Each row was made from one small tree. Brackets hold a mark, then the marks that hang from it, in alphabetical order. Every link used is in the known rows. Write each row's tree.
Known rows
{lidu {nipok {fula numapin}}}: [-1.096 -3.611 -2.148 -3.302  0.880 -3.441 -0.172  0.616  2.571  0.159
 -0.185  2.195 -0.657  1.665 -4.472 -2.765  3.664 -1.303 -2.295 -0.222
  2.572 -0.835  0.688  1.520]
{bezam {guvo lidu} tevel}: [-1.421 -5.039  5.199 -0.249  1.101  1.820  0.304 -6.228 -3.653 -1.834
  0.120  0.978 -2.275 -0.981 -1.659  2.822 -2.829 -1.149  2.431  1.121
 -0.429 -1.983 -2.237 -3.323]
{bezam {guvo {fula numapin} lidu}}: [-0.681 -1.114  2.200 -0.003  2.174  2.119  0.669 -1.694 -1.700  1.478
  1.742 -0.062 -0.759  2.327 -0.662  0.621 -0.975 -0.602  0.260  2.560
 -0.734 -2.207  0.280 -3.086]
{lidu {nipok {fula {numapin {bopo mene}}}}}: [ 0.533 -1.588 -3.005 -3.671  0.738 -4.093 -0.305 -0.755  2.761  0.430
  0.327  3.282  1.159  4.554 -3.692 -0.372  2.769 -1.321 -2.292 -2.537
  0.986 -1.056  0.809  2.416]
{fula {nipok lidu} {numapin {bopo mene}}}: [ 2.698  3.619  3.227  1.043  0.864  0.941 -3.255  4.692  2.221 -1.131
 -3.117 -0.227  5.251  1.692 -0.329  3.582 -0.633  0.236 -0.346 -2.708
  0.777  2.184 -1.672  6.096]
{mene {bopo {numapin fula}}}: [ 2.212 -0.433 -3.118  1.870 -0.526  0.807  2.396  3.402 -1.369  0.104
  0.966  0.590 -1.316 -1.860 -1.006 -3.726  3.435  0.756  1.855  0.457
  0.646 -0.423 -0.195  1.034]
{bezam {guvo {lidu nipok}}}: [-2.684 -4.841  2.404  1.180  1.793  1.156  0.300 -5.020 -0.807  2.669
  1.437  1.157 -2.480  2.825 -2.895  2.720 -0.708 -1.158  0.160  0.337
  0.450 -4.518 -0.490 -2.266]
{nipok fula lidu}: [ 0.557 -0.967  5.278 -1.026 -2.963 -1.603  1.327  3.437  2.438  3.633
 -2.115 -0.165 -4.652 -0.787 -1.339 -5.507  2.448 -1.803 -0.391 -0.008
  4.180  0.644 -0.367  1.326]
{bopo mene {numapin fula}}: [ 1.196  0.482 -5.492 -0.067 -3.035 -1.073 -1.857 -2.435 -3.319 -1.686
 -2.186  1.716 -0.764  3.381 -0.569 -0.660  2.885 -1.688  2.353 -0.474
  2.555 -2.514  1.926  4.421]
{numapin {bopo mene} {fula {nipok lidu}}}: [ 4.564  6.644 -1.884  5.533 -3.882  0.222 -2.562  3.120  1.403  0.590
  1.807  1.870  2.396  3.902  2.224  2.742  2.446  1.469  0.063 -5.239
 -0.205  1.540 -3.873  6.459]
{guvo bezam {fula numapin}}: [ 1.433  1.555 -2.974 -0.186 -0.602 -0.336 -0.060  2.707 -0.037  0.342
  0.129 -2.555 -1.310 -3.264  3.279 -2.030 -0.622  0.525 -0.397  2.062
 -0.971  1.848  2.303 -2.697]
{tevel {bezam guvo}}: [-3.073 -1.811  4.262  5.084  0.364 -1.065 -4.103 -6.188  0.452 -0.237
  0.961  1.332 -2.299 -1.329  0.244 -1.416 -1.365  0.399  2.015  0.793
  1.174 -0.624  3.984 -2.651]
{guvo bezam {fula numapin} lidu}: [ 0.733  3.012 -3.714 -0.889 -1.325  2.564  2.190  3.364 -1.406  3.876
  0.583 -4.896 -1.553 -2.441  3.650 -1.236 -1.358  0.640 -0.104  2.756
 -0.459 -0.521  1.696 -3.029]
{bopo mene}: [ 1.471 -2.720 -0.363 -0.753  0.037 -0.979 -1.729 -4.703 -1.464 -0.368
 -2.454  1.491 -2.892  0.586 -0.321  0.072 -1.553 -1.397  1.237 -0.215
  3.588 -0.938  2.412 -0.962]
{bezam {guvo {fula {numapin bopo}} {lidu nipok}} tevel}: [-1.263 -2.447  1.063 -2.446  2.978  0.557  0.955 -4.484 -1.890 -1.722
  2.386  1.717  2.230  3.056 -2.535  3.145 -0.897 -0.567  0.000  0.767
 -3.808 -0.988 -2.085 -1.789]
{guvo {bezam tevel} {fula nipok numapin} lidu}: [-0.202  3.451 -2.884 -2.628 -0.248  2.901  3.053  4.014 -1.342 -0.609
 -1.467 -4.782  1.825 -3.870  3.912  1.139 -2.793  1.316 -0.775  1.749
 -1.937  1.364 -0.231 -1.719]
{lidu {nipok fula}}: [-1.335 -4.574 -2.009 -1.910 -0.094 -3.772  0.877 -0.653  2.516  1.689
  0.494  2.443 -3.111  1.127 -3.473 -3.152  3.438 -1.211 -2.290 -0.918
  2.636 -1.299  0.308  0.127]
{bezam {guvo {fula nipok}} tevel}: [-1.231 -3.434  3.862 -0.429  2.686 -0.389  0.716 -4.044 -1.204 -4.635
 -0.220  2.342  0.124 -0.872 -0.005  1.601 -2.244 -0.234  0.018  0.721
 -2.570  1.320 -1.701 -2.828]
{bezam {guvo {fula numapin} {lidu nipok}} tevel}: [-2.598 -3.981  1.345 -4.050  3.460  0.978  1.187 -5.054 -2.282 -2.270
  0.768  1.254  1.277  2.235 -3.214  1.735 -1.215 -1.140  0.136  2.645
 -2.094 -1.478 -1.008 -2.558]
{tevel {bezam {guvo {fula nipok numapin} lidu}}}: [-3.437  1.968  2.142  3.108  1.409  1.089 -1.854 -2.596  0.675  0.609
  1.024 -0.794  1.207  0.097  1.120 -0.917 -1.627  1.246  0.354  1.867
  0.140 -0.664  4.064 -1.676]
{guvo bezam {fula numapin} {lidu nipok}}: [-1.169  1.546 -5.847 -2.355 -0.121  1.303  2.523  2.243  0.041  4.333
  0.863 -4.054 -0.360 -0.034  1.260 -0.506 -0.139  0.381 -1.648  2.259
 -0.753 -1.476  2.051 -1.982]
{tevel {bezam {guvo fula}}}: [-2.998 -0.644  2.719  4.323  0.604 -1.330 -2.755 -5.460  0.556  0.349
  1.825  0.954 -2.258 -0.615  1.260 -3.099 -1.094  0.688  1.189  1.702
  0.247  0.135  4.551 -3.624]
{mene {bopo {numapin {fula nipok}}}}: [ 1.718  0.585 -3.091  2.186 -0.046  1.229  2.759  4.920 -0.447 -0.581
  0.242  0.386  0.323 -1.894 -0.531 -2.479  3.095  1.374  0.970 -0.413
  0.223  0.036 -0.755  2.173]

Which tree is each row?
[ 2.295  2.875  3.874  3.393  0.398  1.311 -3.444  7.091  2.513 -0.841
 -1.802 -0.702  4.278 -0.744 -0.442  2.087  0.872  0.874 -0.316 -2.199
  0.459  3.068 -3.631  5.776]
{fula {nipok lidu} {numapin bopo}}
[ 3.123  2.473 -0.404  1.179  1.653 -0.057 -3.373  2.634  1.200 -3.043
 -1.493  1.339  5.221  1.411  0.443  4.392 -0.819  0.835 -0.525 -3.248
 -0.241  1.665 -1.275  4.188]
{fula nipok {numapin {bopo mene}}}
[-2.689 -4.842  3.452 -4.548  2.182 -0.060  1.374 -5.131 -1.274 -2.255
 -0.062  2.014  0.422  2.133 -4.430  2.561 -0.973 -1.782  0.072  0.600
 -0.924 -2.762 -1.454 -1.282]
{bezam {guvo {lidu {nipok {fula numapin}}}} tevel}
[-2.225 -2.770 -2.478 -1.484 -1.382  1.146  1.896 -2.551 -1.649  1.921
 -0.698 -2.919 -2.736 -3.271  0.347  1.870 -1.832 -0.168  0.558  0.302
  0.065 -1.978 -0.479 -2.446]
{guvo {bezam tevel} {lidu nipok}}
[-2.849 -4.839  1.359 -2.544  2.484  0.546  2.310 -6.460 -2.316 -0.608
  1.354  1.489 -1.288  1.697 -2.253  1.486 -1.426 -1.017  0.235  1.883
 -1.947 -1.929 -1.229 -3.764]
{bezam {guvo fula {lidu nipok}} tevel}
[ 0.976  0.201  5.084 -2.841 -1.784 -1.205 -0.095  5.154  2.581  1.601
 -2.798 -0.498 -1.477 -0.268 -2.644 -4.979  2.592 -1.910 -0.401  0.900
  4.184  1.228  0.121  2.965]
{nipok {fula numapin} lidu}
[ 3.846  0.464 -0.548  0.743  0.635 -0.782 -4.031 -0.232 -0.573 -1.670
 -0.057  1.676  1.943  1.284 -0.727  2.128  0.005 -0.351  1.211 -1.572
  0.575  1.026 -0.461  1.825]
{fula {numapin {bopo mene}}}
[-3.140  1.006  2.003  2.227  0.432 -1.295 -1.963 -3.788  2.085  1.993
  2.786  1.218  1.034  2.896 -1.394 -0.025  0.062  0.508  0.115 -1.006
 -0.485 -2.237  3.164 -0.383]
{tevel {bezam {guvo {lidu {nipok {fula {numapin bopo}}}}}}}
[-1.758 -1.042 -2.660 -4.881 -1.519 -0.115  3.302 -0.051 -0.163  1.251
 -0.910 -2.495 -0.993 -1.584 -0.633  0.852 -0.777 -0.592 -0.884  0.035
 -0.085 -1.994  0.193 -1.170]
{guvo {bezam tevel} {lidu {nipok {fula numapin}}}}
[ 0.472  2.471 -3.177  0.384 -2.964 -0.098 -1.206  0.652 -1.514 -1.491
 -4.221  0.558  1.322  3.609 -0.351  0.199  2.570 -1.335  1.394 -1.086
  2.743 -1.680  0.819  7.024]
{bopo mene {numapin {fula {nipok lidu}}}}
[ 0.305  0.643  4.243  0.900  1.010  1.872 -3.076  6.077  1.952 -1.634
 -4.261 -1.531  2.823 -2.263 -1.576 -0.053  0.382  0.099 -0.341  0.791
  3.315  2.390 -1.637  4.754]
{fula {nipok lidu} numapin}
[-0.099  1.742  0.900 -0.318 -1.390  0.406  2.313  3.168  0.784 -0.449
 -2.564 -3.350 -0.996 -5.033  4.416 -0.962 -2.298  0.742 -0.705  0.662
 -1.501  3.743 -0.284 -1.355]
{guvo {bezam tevel} {fula {nipok lidu}}}
[ 1.412  5.121 -3.206 -0.827 -0.757  2.417  2.748  4.640 -0.861  0.190
  0.372 -4.153  3.055 -2.829  4.804  2.813 -2.626  1.970 -0.806 -0.649
 -4.016  2.008 -1.946 -0.864]
{guvo {bezam tevel} {fula nipok {numapin bopo}} lidu}
[ 0.727 -0.712 -2.115 -0.625 -1.580 -0.931  1.531 -0.864 -1.474 -0.885
 -0.058 -1.884 -3.585 -5.249  4.143 -2.047 -1.897  0.375  0.503  1.510
 -1.690  2.668  0.739 -4.618]
{guvo {bezam tevel} fula}
[ 2.921  2.558  4.248 -2.747 -1.939 -1.788 -0.220  3.976  2.873  2.127
 -1.924  0.643  0.428  2.920 -1.662 -2.122  1.727 -1.731 -0.566 -1.860
  2.074  1.100 -0.013  4.039]
{nipok {fula {numapin {bopo mene}}} lidu}
[ 0.187 -2.116 -2.356 -1.899  0.388 -3.827 -0.517  1.109  2.985  0.727
  1.438  2.823  0.339  2.459 -3.800 -1.382  3.885 -0.746 -2.383 -2.003
  0.770 -0.370 -0.695  2.139]
{lidu {nipok {fula {numapin bopo}}}}
[ 0.642  1.959 -2.192 -1.933  0.440  0.017  0.774  3.319  0.045 -3.896
 -1.921 -2.492  2.126 -4.862  3.576  0.347 -2.149  1.200 -0.973  1.134
 -2.476  3.816  0.397 -1.164]
{guvo {bezam tevel} {fula nipok numapin}}
[ 3.396  1.201 -0.300 -2.442 -0.938 -3.119 -0.470  1.603  1.521 -0.403
  0.231  2.452  0.384  2.470 -0.850 -1.048  1.570 -1.066 -0.854 -2.478
  0.896  0.366  0.450  1.610]
{nipok {fula {numapin {bopo mene}}}}
[ 4.413  4.854 -3.856  8.428 -3.659 -0.261 -2.951  4.587  0.840 -0.511
  4.890  2.324  1.201  0.555  2.692  1.658  4.208  2.773 -0.019 -4.951
 -1.193  2.120 -6.040  4.544]
{numapin bopo {fula nipok}}
[-0.664 -4.802  3.692 -0.786  1.965 -0.793  0.252 -5.932 -2.418 -3.743
  0.694  2.592 -2.032 -0.788 -0.579  0.246 -1.787 -0.932  1.221  1.779
 -2.128  0.883 -1.015 -4.313]
{bezam {guvo fula} tevel}
[ 4.879  5.871 -4.725  5.677 -3.236 -0.616 -2.676  1.703  0.540 -0.937
  3.113  3.014  2.334  3.747  2.825  3.500  2.296  1.904 -0.126 -5.709
 -0.947  1.075 -3.666  4.851]
{numapin {bopo mene} {fula nipok}}
[ 2.815  1.754  0.236  3.637  1.188  0.250 -3.600  5.216  1.465 -2.604
 -0.030  0.737  4.207 -1.190  0.301  2.893  0.731  1.515 -0.590 -2.640
 -0.466  2.483 -3.317  3.946]
{fula nipok {numapin bopo}}
[ 1.591  1.294 -0.780  2.034 -0.439  1.823  2.896  6.007  0.190  0.633
 -0.997 -0.601  0.345 -1.679 -0.918 -3.085  3.093  1.017  1.067 -0.134
  0.901  0.215 -0.882  3.468]
{mene {bopo {numapin {fula {nipok lidu}}}}}
[-2.059 -1.723 -2.656 -3.759 -2.299 -0.369  4.121 -1.136 -0.290  2.583
 -0.539 -2.295 -2.896 -1.930  0.294  0.463 -0.944 -0.642 -0.721 -0.607
 -0.034 -2.314 -0.022 -2.211]
{guvo {bezam tevel} {lidu {nipok fula}}}
[-4.735 -1.157  2.262  1.966  0.005 -1.252 -0.790 -5.433  1.647  2.687
  1.664  0.915 -1.987  1.689 -1.271 -1.692 -0.325 -0.021  0.154  0.223
  1.335 -3.057  4.184 -2.067]
{tevel {bezam {guvo {lidu {nipok fula}}}}}
[-1.376 -1.530  3.190 -2.510  3.040  2.297  1.301 -2.163 -2.232 -3.540
 -0.376  0.242  2.315  0.249 -0.691  2.676 -2.575 -0.267  0.195  1.910
 -2.327 -0.083 -1.746 -1.873]
{bezam {guvo {fula nipok numapin} lidu} tevel}
[ 1.145  0.269 -2.380 -2.319 -0.419 -0.551  0.141  0.879 -1.371 -2.811
 -0.772 -2.075 -0.471 -4.781  2.824 -1.417 -1.679  0.312  0.469  2.410
 -1.753  3.318  1.054 -3.144]
{guvo {bezam tevel} {fula numapin}}
[ 0.725  1.644  4.480  0.265  2.691  0.293 -0.681 -0.470  1.441 -0.775
 -0.065  1.596  3.180  4.820  0.024  3.423 -1.807 -0.465 -1.038 -1.097
 -2.529  0.307  0.362  0.959]
{bezam {guvo {fula {nipok lidu} {numapin {bopo mene}}}}}
[ 0.086  0.697 -2.958 -1.245 -2.337  1.932  3.869 -0.158 -2.932  2.553
  0.438 -4.189 -3.826 -4.448  4.375 -1.370 -2.460  0.532  0.761  2.045
 -1.180  0.314  0.298 -5.064]
{guvo {bezam tevel} fula lidu}
[-4.542 -0.045  0.754  1.771  1.711  0.046 -1.914 -4.720  0.768  1.620
  1.949 -0.014  0.427  1.622 -0.887 -1.814 -0.609  0.608  0.238  2.425
  0.300 -1.694  4.798 -2.198]
{tevel {bezam {guvo {fula numapin} {lidu nipok}}}}
[-3.373  0.295  2.219  3.905  0.128  0.502 -1.365 -5.049 -0.270  2.557
  2.199 -0.472 -2.458 -0.177  1.480 -2.502 -1.470  0.804  1.283  2.159
  0.605 -1.305  4.182 -3.897]
{tevel {bezam {guvo fula lidu}}}
[-0.116  1.072 -2.551  1.384 -0.137  2.570  2.825  3.220 -0.878  3.642
  0.260 -2.405 -1.952 -1.398  2.423 -2.007  0.039  1.079 -1.217  1.390
  1.522 -0.192 -1.007 -1.685]
{guvo {fula nipok} lidu}
